Each row comes from the steps of one walk. Every step used is in the known rows, and no mark comes twice. Write the walk behind each row, first mark first.
Known rows:
batep, pibi, momi: [-0.86 -0.71 -1.89  2.46 -0.78  0.58 -0.23 -3.54  2.10 -1.69  0.89  3.16
  1.46 -0.75 -1.22 -1.09  0.77  1.20 -0.23 -0.32 -1.68  0.32  0.01 -0.63
 -0.14  0.34 -0.53 -0.41 -0.62  2.20  1.13 -1.01]
kimek, nako: [ 0.30 -0.21 -3.05  3.95 -0.67  0.28 -2.49 -2.12 -2.81  4.99  1.56 -4.97
 -0.07 -0.28 -0.03  0.74 -0.13  0.31 -0.66  0.92 -2.69  4.34  4.13  1.88
  0.16  1.87 -3.05 -0.66 -1.30  1.19  0.64 -0.38]
vanabin, momi, kobilub: [-3.45  3.32 -0.87  1.16  0.52 -0.64 -2.65  0.10 -2.32 -1.13  0.61 -1.10
 -0.25 -0.35  3.28 -0.40  0.46 -0.34  1.91 -0.41  0.16 -2.62  0.68  1.61
  0.32  2.49  2.43  2.33 -2.85  0.21  0.52  0.01]
vanabin, momi, pibi, kobilub, batep, kase: [-1.11  0.22  0.79 -3.13  0.56 -0.68 -1.40  1.22  2.03 -0.63 -0.43  1.79
  1.43 -0.12  1.13  0.67 -1.61 -1.67 -0.22 -1.30  3.29 -0.23 -1.66 -2.24
 -0.27  0.13  2.63 -0.40  1.82 -1.63 -0.23  0.40]
pibi, momi, batep, kobilub: [-2.29  2.68  0.72  1.45 -1.68  0.47 -2.19 -0.43  2.19 -0.28  1.18  2.34
  2.62  0.28 -0.31  0.17  0.83  1.16  0.47 -0.44  0.09 -1.86 -0.83 -0.87
 -0.37 -0.30  0.23  1.17 -0.49  0.82  0.29 -0.69]
vanabin, momi, kobilub, batep: [-3.54  3.48  0.89  0.14  0.07 -1.57 -2.40  0.84 -2.64 -1.26  0.07 -2.08
  0.25  0.12  3.58  0.14 -0.96 -0.49  1.19 -1.09  1.09 -3.20 -0.51  0.24
 -1.09  3.01  0.93  2.79 -1.29 -1.49  0.17  1.29]
pibi, kobilub, momi, batep, kase, nako, kimek: [-1.78  0.41  0.34  2.35 -0.98  0.63 -1.23  0.20  0.67  2.53 -1.53  3.46
 -1.20 -0.15  0.24  2.63  1.83 -1.45 -0.48 -0.91  1.95  0.91 -0.34 -0.67
 -1.01 -1.59  0.25 -0.90 -0.11 -3.46 -0.50  0.34]
batep, pibi, kobilub, momi, vanabin: [ 0.91 -1.62 -1.30  0.15 -1.80  0.47  1.46 -2.45  0.62 -1.00 -0.72  3.95
 -0.01  0.66 -0.49  0.77 -1.78 -0.50 -0.55 -0.32  0.78 -0.25 -0.24  0.32
 -0.56 -1.49  1.16  0.29 -0.44  0.62  0.54  1.03]
momi, batep: [ 0.91  1.17 -0.92  0.12 -0.44 -0.12 -0.73 -0.06 -0.20  3.06 -1.66 -4.49
  2.38  0.98 -1.26 -0.21  1.28  2.29 -0.81  1.72 -3.73 -1.64  0.48 -0.88
 -0.07 -0.01 -1.15  0.66 -0.98  3.10 -0.72 -1.43]
pibi, momi, kobilub: [-3.80  2.55 -0.22  1.27 -1.17 -0.64 -2.32 -0.09  0.46 -1.23  1.59  1.80
 -0.51 -0.73  2.62 -0.81  1.63  1.71  1.57 -0.04  0.33 -2.11  1.61  2.05
 -0.40  0.80  1.68  1.41 -3.26  0.89  0.47 -0.73]
batep, kase, pibi, kobilub, momi: [ 2.22 -3.75 -0.81 -2.69  1.01  0.40  2.40  0.14  1.28 -2.14 -0.02  2.43
 -0.97  0.01 -0.81 -0.15  0.43  0.24 -1.22 -0.40  1.62  2.31  1.57 -0.03
  2.15 -1.70  0.11 -1.95  1.52 -1.16  0.29 -0.01]
kase, kimek: [ 1.36 -1.50 -2.66  2.93  0.72  0.19  1.44 -0.22 -2.31  0.91 -1.54 -2.92
 -1.36 -2.36 -4.02 -1.25  0.06  0.27  0.58  1.13 -3.37  1.76  3.59  2.29
  1.09 -1.17  0.13 -0.71  0.61  1.40 -1.19  1.57]
pibi, momi, kobilub, batep, kase, nako: [-2.20  3.15  2.01  0.52 -1.90 -0.32 -3.13  2.15  0.36 -0.30  1.48  2.58
 -1.17 -0.64  2.99 -0.09  1.91  0.21  0.74 -0.93  3.30  0.13 -0.59  0.64
 -2.09  1.27 -0.60  0.15 -1.57 -3.12  0.62 -0.07]
momi, pibi, kobilub, batep, kase, kimek: [ 3.16 -2.74  0.93 -4.43 -0.88 -0.75  1.00  2.72  1.93  0.09 -1.16  1.07
  0.15 -1.23 -2.28 -0.50 -2.05 -0.35 -1.01 -0.51  2.67  0.97  0.06 -0.75
  0.05 -3.02  1.08 -1.65  3.67 -0.87 -0.92  1.82]
batep, pibi: [ 2.17 -2.12 -3.38  2.05 -0.37  0.32  1.01 -3.65 -0.66 -1.13 -0.08 -0.60
  1.44  0.00 -2.07 -1.52  0.54  1.46 -0.64  0.43 -3.64  0.27  1.48 -0.06
  0.85  0.43 -1.72 -0.30 -0.20  3.62  1.28 -0.57]
momi, kobilub, batep, pibi: [ 1.16  0.93  0.71 -1.04 -2.33 -1.60 -0.30  0.36 -2.83 -2.18  0.12 -1.91
  0.17  0.32  1.76 -1.27 -0.85  1.65  0.03 -0.92  0.25 -3.13  0.12  0.96
 -1.05  1.36 -2.27  2.28 -0.30  0.58  1.08  1.85]
kobilub, batep, pibi: [ 1.62 -1.69 -0.61  0.44 -0.77 -1.38  1.32 -2.36 -1.50 -1.08 -1.07 -2.52
  2.19  0.90 -1.36 -0.55 -1.57  1.25 -1.65 -0.40 -2.32 -0.82  0.16 -2.04
 -1.41  1.39 -3.88  0.42  2.10  0.88  0.44  1.26]
kase, kobilub, momi, vanabin: [-0.69  0.87  1.36 -0.80  1.12 -0.16  3.15  1.39 -3.89 -0.29 -0.45 -0.27
 -2.88  0.22  0.90  0.00 -2.13 -2.17  1.03  2.15  0.41  0.45 -0.25  2.83
  0.85  0.37  2.04  1.45 -1.30  0.08 -1.08 -0.22]
vanabin, momi, pibi, kobilub, batep: [-2.42  0.40  0.91 -2.20  0.98 -1.29 -1.38  1.03  1.82 -0.12 -0.44  0.89
  1.46 -0.62  0.47  0.32 -2.55 -1.48 -0.05 -0.89  1.89 -1.64 -1.83 -1.93
 -0.56  0.26  2.89  0.51  0.93 -1.35 -0.58  0.48]
pibi, momi, kobilub, batep, kase, nako, kimek: [-3.01  3.55  1.94  2.46 -2.13 -0.72 -3.68  1.65  0.08  0.06  1.94  3.12
 -2.27 -1.31  3.16  0.42  2.84 -1.21  1.38 -1.32  3.63  0.24 -0.20  0.75
 -2.30  1.60 -0.23 -0.86 -0.99 -3.45  0.29  0.17]
kase, momi, pibi, kobilub, batep: [ 0.23 -2.27  3.18 -2.88  2.66 -0.18  1.68  2.43  3.51 -0.10  1.23 -0.82
 -1.41 -1.28 -1.12 -0.99 -1.77  0.08  0.20 -0.28  0.16 -1.13 -2.97 -0.59
  0.07 -1.89  0.43 -0.52  1.05 -0.78 -0.64  0.01]
kase, kobilub, batep, pibi, momi: [-0.85 -0.64  2.29  0.34 -0.07 -1.30  2.84 -0.47 -2.64 -2.64  0.40  1.31
  0.25 -0.75 -1.29 -1.56 -2.23 -0.88 -0.41  0.62 -0.47 -0.45 -1.26 -0.90
  0.57  0.61 -2.30  2.13  2.28 -1.14  0.66  0.75]
kase, pibi, kobilub: [ 1.32 -4.41 -1.21 -0.98  1.24 -1.31  2.69 -0.17  0.80 -1.23  0.90  0.81
 -0.66 -1.47 -3.63 -1.98 -1.26  0.56 -0.90  1.35 -1.78 -0.50  2.37  0.38
  2.77 -2.36  0.78 -0.56  0.41  0.17  0.24  0.21]
kase, momi, kobilub, batep: [-0.82  0.81  3.09 -0.59  1.75 -0.53  0.69  2.25 -0.93 -1.25  1.67 -3.76
 -2.63 -0.53  1.89 -1.25 -0.11  1.06  1.43 -0.45 -0.72 -2.72 -1.67  1.56
 -0.48  0.89 -1.62  1.79 -1.09 -0.89  0.08  0.73]

Write each row's walk:
[ 2.62 -1.73 -1.75 -0.14  0.58  0.25  2.27 -0.61 -3.76 -1.53  0.15 -0.42
 -0.38  0.68 -0.12 -0.92  1.95 -0.02  0.22  1.77 -0.98  2.76  3.30  0.91
  3.14  0.35 -1.04 -0.30  1.40  1.22  1.07 -1.04]
batep, kase, kobilub
[ 1.42 -3.36 -3.23  2.02 -1.52 -0.20  1.21 -3.97 -0.07 -1.55 -0.11  2.79
  1.71 -0.03 -2.43 -0.81 -0.32  1.12 -0.83  0.16 -2.36 -0.56  2.08 -0.58
  1.16 -1.48 -0.83  0.58  0.51  1.87  1.82  0.59]
batep, pibi, kobilub
[-0.48  1.42  0.59 -1.62  0.48  1.37 -0.02  0.41  0.84  1.30 -2.84 -1.55
  0.78  1.73  1.55  1.90  1.15  1.47 -1.20 -0.79  0.37  0.31 -1.44 -0.67
 -1.13  0.33 -1.01 -0.27 -0.52  0.26 -1.30 -0.91]
kobilub, momi, batep, kase
[-1.35 -0.59 -1.00 -0.07 -0.96 -0.55  0.94 -0.91 -0.40  0.82 -1.25  2.23
 -0.87  1.38  1.11  2.10 -1.91 -0.61  0.11  0.56  1.03 -0.79  1.87  1.22
 -0.85 -1.53  3.03  0.79 -1.64 -0.47 -0.82  0.88]
pibi, kobilub, momi, vanabin
[ 0.77 -1.11 -0.41 -0.70  1.32  0.80  2.58 -0.07 -3.12 -2.08 -0.70  0.69
 -1.21  0.78  1.11  0.20  1.13 -0.39  0.03  0.46  0.61  2.73  1.42  1.10
  2.14  0.45 -0.88 -0.08  1.00 -0.30  0.36 -0.65]
batep, kase, kobilub, momi
[-2.39  0.25 -0.53 -1.33  1.32 -0.48 -1.65  0.44  2.04 -0.05  0.07  1.57
  1.03 -1.07  0.22 -0.14 -1.45 -1.40  0.57 -0.35  1.16 -1.13 -0.89 -0.82
  0.63 -0.19  4.15  0.18 -0.32  0.03 -0.27 -0.48]
vanabin, momi, pibi, kobilub
[-1.80  1.21 -0.61 -1.34  2.25 -0.03 -1.81  0.74  1.64  0.23  0.11 -1.08
  0.84 -1.02  0.47 -0.66 -0.76 -1.03  0.72 -0.16  0.09 -0.47 -1.43 -0.42
  0.36  1.41  3.45 -0.63 -0.87  1.39 -0.69 -1.33]
vanabin, momi, pibi
[ 1.85 -1.75  0.93 -1.65 -1.26 -1.02  1.46  0.18 -0.11  0.10  0.08  0.92
 -0.28  1.81  0.62  1.43 -1.20 -0.67 -0.31  0.43  1.81  0.07  1.08 -1.14
 -0.84 -1.46 -0.08 -0.11  2.12 -2.13  0.11  1.73]
pibi, kobilub, batep, kase, momi, vanabin
[ 1.89 -0.45 -0.57 -0.10 -2.40  0.31  0.02 -1.30  1.29  1.37 -1.41  0.34
  2.99  0.53 -2.50 -0.15  0.14  1.60 -1.43  0.64 -2.05 -1.86 -1.01 -1.89
  0.21 -1.95 -1.21  1.07  0.45  2.02  0.61 -0.16]
momi, batep, pibi, kobilub
[-0.59  0.69 -2.71  7.65  0.80 -0.03 -2.54 -0.68 -2.43  4.08  1.02 -1.05
 -3.18 -2.36 -1.74 -0.31  4.01 -2.57  1.09  1.32 -2.85  2.97  2.38  1.47
 -0.46  1.60 -0.83 -3.20 -2.08 -0.98 -0.10 -1.40]
kase, nako, kimek
[-1.48  2.29 -0.88  0.80 -1.33 -0.23 -1.34 -0.63  1.58  1.53  1.35  1.52
 -0.43  0.49  1.19  0.42  0.27 -0.47  1.32  1.92  0.36  0.32  1.36  1.23
 -1.48  0.53  3.63 -0.99 -2.73  1.90 -0.88 -1.46]
pibi, momi, vanabin
[ 2.06 -1.58  0.90 -1.58 -0.82 -0.91 -1.08  2.44  1.80  1.72  0.26  2.12
 -1.03 -1.41 -1.06  0.04  0.12 -2.04 -0.58 -0.55  3.08  1.61 -0.50 -1.15
 -0.74 -1.59  0.59 -3.09  2.38 -2.09 -0.43  0.32]
momi, pibi, kobilub, batep, kase, nako, kimek
[-1.42  2.71 -0.07  0.77  0.12  0.77 -1.93 -1.00  1.06  0.90 -0.94 -0.86
  2.66  0.03 -0.26  0.08  0.07 -0.51 -0.23 -0.30 -1.09 -1.55 -3.16 -2.20
 -0.32  1.43  0.57  1.11 -0.59  0.95  0.05 -0.83]
vanabin, momi, batep, pibi
[ 2.27 -1.79 -1.11  0.20  2.27  1.52  1.25 -0.65  0.48 -0.70  1.05 -1.72
 -1.17  0.62  0.40 -0.36  3.00  0.94  0.58  0.29 -1.43  2.60  1.19  0.34
  1.59  0.28 -1.34 -1.93  0.48  1.04  0.65 -1.39]
batep, kase, momi
[-0.65  2.69  1.03  1.03 -2.15  1.84 -2.93  1.07  2.67  3.77  0.40  0.86
  0.38 -1.22 -0.57  1.28  1.63 -0.02 -0.39 -0.21  1.78  3.67 -0.56 -0.23
 -1.00 -0.76 -0.66 -1.44  0.47 -1.10 -0.71 -0.42]
pibi, momi, batep, kase, kimek, nako
[ 3.76 -4.23 -1.90 -2.21  0.39 -0.07  2.15 -0.19  0.70 -1.75  0.69  1.67
 -0.29 -0.06 -1.81 -1.03  1.09  0.51 -0.99  0.68  0.31  2.30  3.03 -0.14
  2.99 -1.86 -0.08 -2.18  1.84  0.14  0.89 -0.29]
batep, kase, pibi, kobilub
[-2.51  3.01  1.05  0.03 -0.63 -1.05 -2.01  0.17 -2.00 -2.21  0.16 -0.59
  0.58 -0.14  2.92 -0.29 -1.26 -0.73  0.83 -1.72  1.56 -2.94 -1.82 -0.18
 -1.12  2.77  0.33  2.59 -0.75 -1.28  0.76  1.45]
vanabin, momi, kobilub, batep, pibi
[-0.56  1.40 -0.63 -0.67  0.43  0.27  0.69 -0.01 -0.82  1.50 -1.37 -1.46
 -1.69  1.55  2.10  1.67 -1.28 -0.61  0.40  0.76  0.37  0.35  0.29  2.11
 -1.83  1.00  2.42 -0.50 -2.76  1.25 -1.89 -0.41]
kobilub, momi, vanabin
[ 2.83 -0.55  1.99 -3.95 -0.78 -1.12  1.24  1.71  1.15 -0.59  0.54 -0.25
 -0.25  0.95  0.32  0.02 -1.11 -0.76 -1.10  0.24  2.83  1.61 -0.44 -1.42
 -1.21  0.46 -0.65 -2.20  2.39 -1.41 -0.83  0.48]
kobilub, batep, kase, pibi, momi, vanabin
[ 0.80 -0.76  2.21  0.09  1.02  1.55  1.26  0.24  3.18  0.74  0.68 -0.44
 -0.11 -0.63 -2.10 -0.80  0.42  0.83 -0.09  0.18 -2.05 -1.61 -3.94 -1.16
  0.52 -2.03 -1.32  0.61 -0.03  0.42  0.35 -0.57]
kase, momi, batep, pibi, kobilub
[-2.37 -0.51  0.67  0.78  2.44 -0.23  3.22  0.06 -4.00 -1.58 -0.89 -0.48
 -1.78 -0.44  0.06 -0.52 -1.26 -0.54  0.39  1.09 -1.46  0.02  0.49  1.94
  1.77  0.58 -0.12  2.11 -0.65 -0.23 -0.47 -0.28]
kase, kobilub, momi
[-0.71  0.65  1.38  0.47  2.14  0.43  0.37  1.51 -0.53 -1.02  2.26 -2.90
 -3.15 -1.01  1.63 -1.71  1.33  1.26  2.19  0.16 -1.63 -2.06 -0.49  2.96
  0.98  0.32 -0.06  1.28 -2.71  0.75  0.48 -0.48]
kase, momi, kobilub
[ 3.96 -0.35 -0.39 -1.41  0.92  1.64  1.17  0.76  0.60  0.71  1.45 -1.49
 -2.22  1.32  1.20  0.10  2.16 -0.69  1.22  1.35  0.50  3.03  0.51  1.25
  0.67  0.01  0.80 -2.56 -0.30  1.38  0.00 -1.37]
batep, kase, momi, vanabin
[ 0.46 -2.86  0.44 -0.33 -0.20 -1.09  1.47 -0.89 -0.21 -0.94 -0.22  0.67
  0.62  1.22 -0.03  1.09 -0.56  0.60 -0.79 -0.47  0.32 -0.22  1.58 -1.91
 -0.10 -1.25 -1.83  0.46  2.67 -2.40  0.62  1.64]
pibi, kobilub, batep, kase, momi
[-0.97 -0.05  0.44  0.44 -0.80  1.01 -0.82  0.80  0.91  2.20 -2.02  2.91
 -0.16  0.55  0.00  2.24  0.87 -0.06 -1.10 -0.48  1.63  0.71 -0.70 -0.77
 -0.79 -1.94 -0.14  0.11 -0.67 -3.24 -0.19  0.04]
pibi, kobilub, momi, batep, kase, nako
[ 0.93 -1.48  1.56 -2.11  3.94  1.00  1.27  2.15  3.43  0.34  1.74 -2.73
 -2.07 -1.69 -1.10 -2.04  0.07  0.46  0.98  0.47 -1.66  0.09 -2.60  0.90
  0.95 -0.79  0.88 -1.65 -0.78  1.92 -0.80 -1.89]
kase, momi, pibi
[-1.25 -0.44  0.35 -2.74  2.36  0.45  0.57  1.07  1.94  0.02 -1.56 -1.06
 -0.73 -0.35  0.73  0.19 -1.29  0.77 -0.46 -0.91  0.36 -0.06 -1.55  0.89
 -0.73  0.08  1.44 -1.03 -1.27  1.38 -1.75 -1.03]
kobilub, momi, pibi
[ 0.57  0.59  1.11 -0.53 -2.16 -1.03  0.26 -1.14  0.79 -0.43  0.09  0.65
  1.33  0.89 -0.02  0.16 -2.04 -0.23 -0.88 -0.22  0.76 -0.45 -1.54 -1.76
 -2.85  1.12 -1.23 -0.20  1.15  0.01 -0.19  0.92]
kobilub, batep, pibi, momi, vanabin
[ 3.73 -1.21  0.49 -3.45 -0.85  0.40  0.73  1.70  1.97  1.22 -0.77 -0.49
  1.35  0.56 -2.03 -0.39  1.29  1.11 -1.63  1.01  0.08  0.35 -0.31 -1.58
  1.69 -2.32 -0.66 -1.13  1.54  0.54 -0.07 -0.82]
momi, batep, kase, pibi, kobilub
[-1.99  3.47  0.03  1.37 -0.05  0.43 -2.51 -0.27 -0.54 -0.16  0.12 -0.68
  2.95  0.71  0.24  0.51 -0.28 -0.88  0.85 -0.77 -0.17 -2.37 -1.83 -1.31
  0.30  1.47  0.96  2.11 -0.20  0.16  0.31  0.10]
vanabin, momi, batep, kobilub
[ 0.23  1.77  1.30 -0.40 -0.44  2.39 -0.90  1.71  0.22  3.66 -2.32 -2.11
 -0.92 -0.14  0.31  2.52  0.02 -0.27 -1.25 -1.31  1.80  3.60 -1.63  0.64
 -1.39 -0.32 -1.77 -0.96  0.45 -1.73 -1.70  0.64]
kobilub, momi, batep, kase, kimek, nako
[ 0.77  1.13 -0.68  0.63 -1.01  0.63  0.43 -0.69 -2.10 -2.07  0.84  1.26
 -0.19  1.83  1.16  1.08 -1.95 -1.19  1.27 -0.91  1.69 -0.57  0.67  2.38
 -0.24  0.58  1.40  0.81 -0.79  0.78  0.13  1.43]
batep, kobilub, momi, vanabin
[ 0.03  0.58  1.97  0.23  2.55  1.15  0.76  1.18  1.89  2.02  0.49 -4.40
 -0.58 -0.25 -1.14 -0.66  1.31  1.39  0.46  1.01 -3.45 -1.25 -2.67 -0.32
  0.26 -0.46 -1.27  0.27 -1.11  1.24 -0.78 -1.65]
kase, momi, batep
[-0.77 -0.51  0.57  0.74 -1.10 -1.14  0.29 -2.27  0.70 -1.47 -0.24  0.51
  2.18  0.34 -0.64 -0.28 -1.38  1.05 -1.35 -1.04 -0.73 -0.82 -0.99 -2.50
 -2.18  1.28 -2.98  0.40  1.72 -0.22  0.32  0.90]
kobilub, batep, pibi, momi
[-1.90  1.97  0.00  0.81 -0.63  0.42 -1.81 -1.20  1.39  0.69 -0.92  1.21
  2.79  0.08 -0.50  0.58 -0.47 -0.68 -0.35 -0.48 -0.28 -2.09 -2.75 -2.45
 -0.12  0.17  1.14  1.70 -0.13 -0.15  0.40 -0.06]
vanabin, momi, batep, pibi, kobilub
[-0.96 -0.22 -1.40  2.16  0.33  0.50  0.50 -1.94 -2.26 -3.41  0.38  1.13
  0.88  1.10  0.33  0.54 -1.11  0.51  0.68 -1.89 -0.13 -1.00  1.33  1.45
  0.62  0.76 -0.75  1.50  0.00  0.47  0.75  1.34]
batep, kobilub, momi
[ 2.90  0.86  0.59 -1.83 -0.71  0.61  0.89  1.46 -1.60  1.29 -1.11 -2.14
  1.32  1.12 -0.69 -0.31  1.98  0.70 -0.57  1.88 -0.93  0.69 -0.11 -0.68
  1.76 -0.56 -1.40  0.39  1.12  1.46  0.04 -1.42]
momi, batep, kase, kobilub
[ 2.32 -0.15 -3.10  4.73 -0.02  0.99 -2.05 -0.57 -1.79  2.54  0.75  0.23
 -2.31 -0.71 -0.31  0.32  5.35 -2.02  0.59  0.70 -0.47  5.06  2.97  0.73
  0.30  1.27 -1.37 -4.26 -0.14 -0.88  0.64 -1.53]
batep, kase, nako, kimek
[-0.84 -2.54 -1.21  0.98 -1.08 -2.54  0.93 -2.06 -1.81 -0.10 -1.25 -0.44
  1.91  1.14 -0.92  0.81 -1.73  1.28 -1.13  0.36 -1.63 -2.01  3.40 -1.60
 -0.58 -0.78 -1.34  1.76  1.63 -0.93  0.25  1.91]
pibi, kobilub, batep
[ 0.21 -0.36  0.04 -1.07  0.60  0.75  0.26  0.30  0.04 -3.25  0.69  1.61
  0.61  0.22  0.08 -0.13 -1.93 -0.01  0.48 -2.30  1.76 -0.84 -0.85  1.43
  0.64 -0.14  0.56  0.38  0.50  0.90  0.24  0.88]
batep, kobilub, momi, pibi
